Each row comes from the steps of one walk. Every step used is in the known rows, and no mark comes twice. Write the walk behind each row, first mark first.
Known rows
Y J B: [ 2.951 -2.611 -1.648 -1.446  0.359  1.151 -2.068  1.394 -1.376 -0.001
 -1.332  0.493  0.879 -1.934  1.085  1.625 -3.919  0.716]
R B J Y: [ 0.189 -1.882  0.713 -1.631 -1.049 -2.932  0.595  0.995 -4.356 -1.470
 -1.003  0.818 -1.164  2.528  3.118 -0.145 -4.537 -4.677]
B R E D: [ 1.585  1.367  4.629  1.359  1.746  0.866 -2.376 -0.270  1.421 -1.733
  3.403 -3.104  2.441  0.296 -1.852 -1.462  0.633  3.733]
J B R Y D: [-1.380  0.708 -0.266  0.579  3.207 -0.127 -2.589  0.254  0.545  5.894
  0.789 -1.155 -1.313  1.200 -3.744 -1.410  3.024  2.375]
B R: [-0.861  0.458  0.807  1.483  0.929 -1.335 -1.276 -1.956  0.621 -1.594
  1.030  1.159  0.500 -0.012 -2.262 -2.969 -0.974  1.350]
J B R: [ 1.720 -1.316 -0.017  1.741  2.732  0.094 -2.798 -0.214  0.921  2.634
  0.355 -1.053  0.296 -0.150 -2.048 -3.546 -1.875  1.686]
W D Y: [-1.835  1.228 -0.278  5.310 -2.434 -0.613  3.104 -2.019  3.055 -3.379
 -1.931  1.963 -0.385 -3.181 -2.713 -0.375  2.626 -4.005]
D Y J B: [ 0.980 -0.677 -2.753  0.877  0.436  0.542 -0.383  0.391 -0.589  2.785
 -1.191  1.771 -0.107 -2.584  1.816 -0.443 -2.043  0.000]
R E D: [ 1.977 -0.346  4.758  1.298 -1.003  0.729 -0.784 -0.236  0.480 -5.156
  1.312 -2.222  2.547 -0.899 -0.554  0.850  0.257  2.151]
E D: [ 0.930 -1.727  2.764  0.973 -3.574  0.076 -0.008 -0.288  1.324 -6.370
 -0.509 -0.639  1.831 -3.301 -0.971  0.775  0.813 -1.526]
W D: [-0.034 -0.748  0.619  2.855 -2.376 -0.125  1.285 -0.999  2.303 -6.159
 -2.052  0.677  0.601 -2.404 -3.347  1.772  0.729 -3.268]
J Y D: [-2.798  1.420  2.021  0.687 -4.710 -1.032 -0.284  1.296 -2.665 -1.665
 -3.832  3.955 -0.020 -2.066 -0.104  1.795 -1.205 -1.579]
W D Y J: [-1.051  1.662 -2.138  2.180 -2.104  0.595  2.216 -0.408  1.862 -2.519
 -1.453  2.940  0.185 -3.846 -0.746  2.584  0.971 -3.255]
E R Y J: [-3.115 -2.496 -1.748 -2.702  3.187  0.855 -1.207 -3.058 -2.092 -2.301
  1.886  2.147 -0.431 -0.345 -1.808  0.396 -0.053  0.613]
R B: [ 1.859 -2.095  0.411 -0.524 -1.634 -1.809  1.477 -1.990 -0.176 -4.877
  0.045 -1.921  0.356  1.492  0.053  0.800 -0.994 -0.859]
B J Y D W: [-3.681  3.459  0.900  1.162 -5.570 -5.365  2.409  2.142 -3.239  0.518
 -5.856  2.147 -0.645 -0.715  3.981  2.083 -0.587 -2.388]
W D Y J B R E: [ 2.159  2.871 -1.111  2.834  5.037  2.804 -1.749  1.222  2.151  6.403
  1.972 -1.881  0.469 -0.183 -1.357 -0.286 -0.229  2.335]
J Y R: [-1.623  0.686  0.085 -0.061 -2.560  1.060 -0.637  0.191 -0.850  0.463
 -1.330  6.562 -0.115 -1.232  0.712 -0.431 -1.743 -0.586]
W D Y R E: [ 0.093  3.582 -0.218  3.154  0.133  2.969  2.464 -0.600  4.676  0.708
  0.956  0.988  0.102 -0.124 -1.452  0.520  4.191  1.610]
Y J B R E: [ 3.495  0.576  0.023 -1.109  5.742  1.926 -4.484  1.216 -1.195  4.724
  2.645 -1.930  1.555  1.771  0.169 -0.584 -4.086  6.058]

Write each row's walk
[ 2.198  0.277 -0.549 -0.963 -3.644  2.091  3.075  0.100  4.565 -0.436
  1.746 -2.387  0.351 -0.611  1.402  1.216  5.079 -0.896] | E D Y R B
[ 2.702 -1.103 -1.404 -3.068 -1.774  1.195  1.563 -0.630  2.248 -2.063
  1.036 -1.095  0.326  2.094  0.672  1.882  1.241  1.257] | Y R B
[ 0.724  1.038 -2.754  0.962  3.094  0.721 -1.971  0.374  0.440  6.408
  1.003  0.960 -0.160 -1.558  0.481 -2.657 -1.643  1.689] | D Y J B R
[-3.653  0.845  0.683  0.241 -1.223 -1.587  0.429 -1.518 -0.568 -1.921
 -0.660  2.032 -1.062 -0.136 -2.668  1.440  3.658  0.368] | R Y D
[ 1.743  2.317 -0.861  1.333  5.689  1.393 -2.713  0.227 -0.331  7.584
  2.791 -0.608  0.497  1.016  0.944 -2.562 -2.265  5.182] | D Y J B R E
[ 1.111  0.173 -3.010 -2.773 -0.516 -0.166  3.970  0.494  1.733  1.676
  1.234 -1.114 -1.747  2.889  3.371 -0.580  2.098 -1.107] | D Y R B J
[ 2.206 -2.815 -0.294 -2.795 -0.259 -2.481  2.033  0.138 -1.477 -4.032
  0.182 -3.160 -0.606  3.075  1.985  0.482 -1.950 -2.397] | R B J
[-3.935 -3.067  0.093  0.393  2.826 -0.267 -0.425 -4.582 -0.911 -3.184
  1.254  1.308 -1.073  0.357 -3.779 -2.681  1.518 -0.071] | E R Y
[ 1.527 -4.906 -0.780 -4.339  1.479 -0.445  1.691 -0.622 -1.229 -4.557
  0.447 -5.919 -0.620  3.342  0.647 -0.471 -1.302 -1.725] | E R B J
[-0.081  1.249 -0.067  0.769 -3.799  2.401  2.052  0.155  4.459 -0.661
  0.565  1.382  0.725 -3.455  0.235 -0.367  4.792 -0.231] | E D Y R
[ 1.277  1.102  3.121 -2.265 -0.615  2.615 -1.349  4.051 -1.301  1.037
  1.218  1.050  0.914  0.747  3.232  0.722 -1.070  0.310] | B J Y R E D
[-2.183  0.349 -0.094 -2.387 -3.907 -3.588  3.163  1.397 -2.748  0.181
 -4.333 -4.283 -1.109  2.150  3.843  2.663  0.584 -2.255] | E R B J Y D W
[-0.395 -3.971  0.052 -3.302  0.604 -0.865  0.365  0.247 -4.085 -1.946
 -0.573 -1.773 -1.281  2.685  1.926 -1.195 -3.785 -4.047] | E R B J Y
[ 1.434  1.137  1.051 -0.780  0.850  2.101 -0.230 -0.580  1.337 -0.984
  1.751  0.996  1.192  1.701  0.059  0.335  0.183  5.363] | Y R E
[ 3.531  2.674  1.477  1.051  1.658 -0.078 -2.648  1.700  1.103  4.740
  1.092 -4.967  3.088 -0.480  2.476  1.552 -0.364  5.558] | Y J B R E D W
[-1.336  2.498  0.383 -0.781 -5.560 -5.636  3.426  2.128 -3.034  0.707
 -4.763 -1.556 -1.040  2.063  5.181  3.681 -0.153 -2.805] | R B J Y D W
[ 0.046 -2.257 -2.140 -0.841  3.227  0.329 -2.603 -0.467 -2.221  2.357
  0.810  2.553 -0.607 -0.460 -0.370  0.751 -1.726  0.408] | R Y J B
[ 2.117  0.677 -0.991  0.510  1.173  2.317 -2.116  2.123  1.949  5.074
  1.551 -1.655  1.214 -3.469  0.588 -1.367  0.546  0.467] | E D Y J B R
[-3.983  2.634  0.630  0.383  1.419 -1.323 -1.025 -1.560  0.388  1.555
  1.485  1.206 -1.166  0.986 -3.953 -0.753  4.138  2.071] | B R Y D
[ 1.106  1.560 -3.112  2.541  2.361  2.268 -0.984  1.263  2.963  5.247
  0.063 -0.273 -0.043 -2.676 -1.815 -0.426  0.498 -1.229] | W D Y J B R
[ 1.186 -4.323 -0.016 -2.115  0.136  0.227  1.031 -2.726  0.088 -5.397
  0.443 -4.463  0.250  1.689 -1.207 -0.101 -0.302 -0.208] | E R B
[-0.063  1.516  1.281 -1.846  1.281  1.029 -0.879  2.303 -2.867  2.384
  0.726  3.662 -0.377  2.761  3.201 -0.668 -3.251  1.455] | B J Y R E
[-0.120 -0.064  0.926 -3.284 -3.375 -2.209  1.314  3.335 -3.716 -0.622
 -2.484 -1.058 -1.244  2.283  3.059  2.979 -1.731 -3.641] | R B J Y D
[-1.169 -0.956 -0.482  2.448  5.491 -0.703 -3.204 -2.204 -0.055  5.050
  2.494  0.805 -1.390  1.253 -3.486 -4.548  0.281  1.300] | J B R Y
[-0.969  2.223 -2.255  2.766 -2.501  2.316  3.296 -0.593  5.554 -0.444
 -0.905  2.604 -0.481 -2.575 -2.066  0.578  4.811 -2.005] | W D Y R
[-2.031 -0.914  1.078  0.310 -1.087 -2.573 -0.403  1.017 -4.453 -1.646
 -2.204  4.604 -0.886 -0.270  2.067 -1.815 -4.767 -4.168] | B J Y
[-4.358 -1.232  0.199 -1.385  0.577  0.552  0.172 -2.207 -0.300 -2.342
 -0.196 -0.693 -1.098  0.058 -3.996  0.552  4.388  0.958] | E R Y D
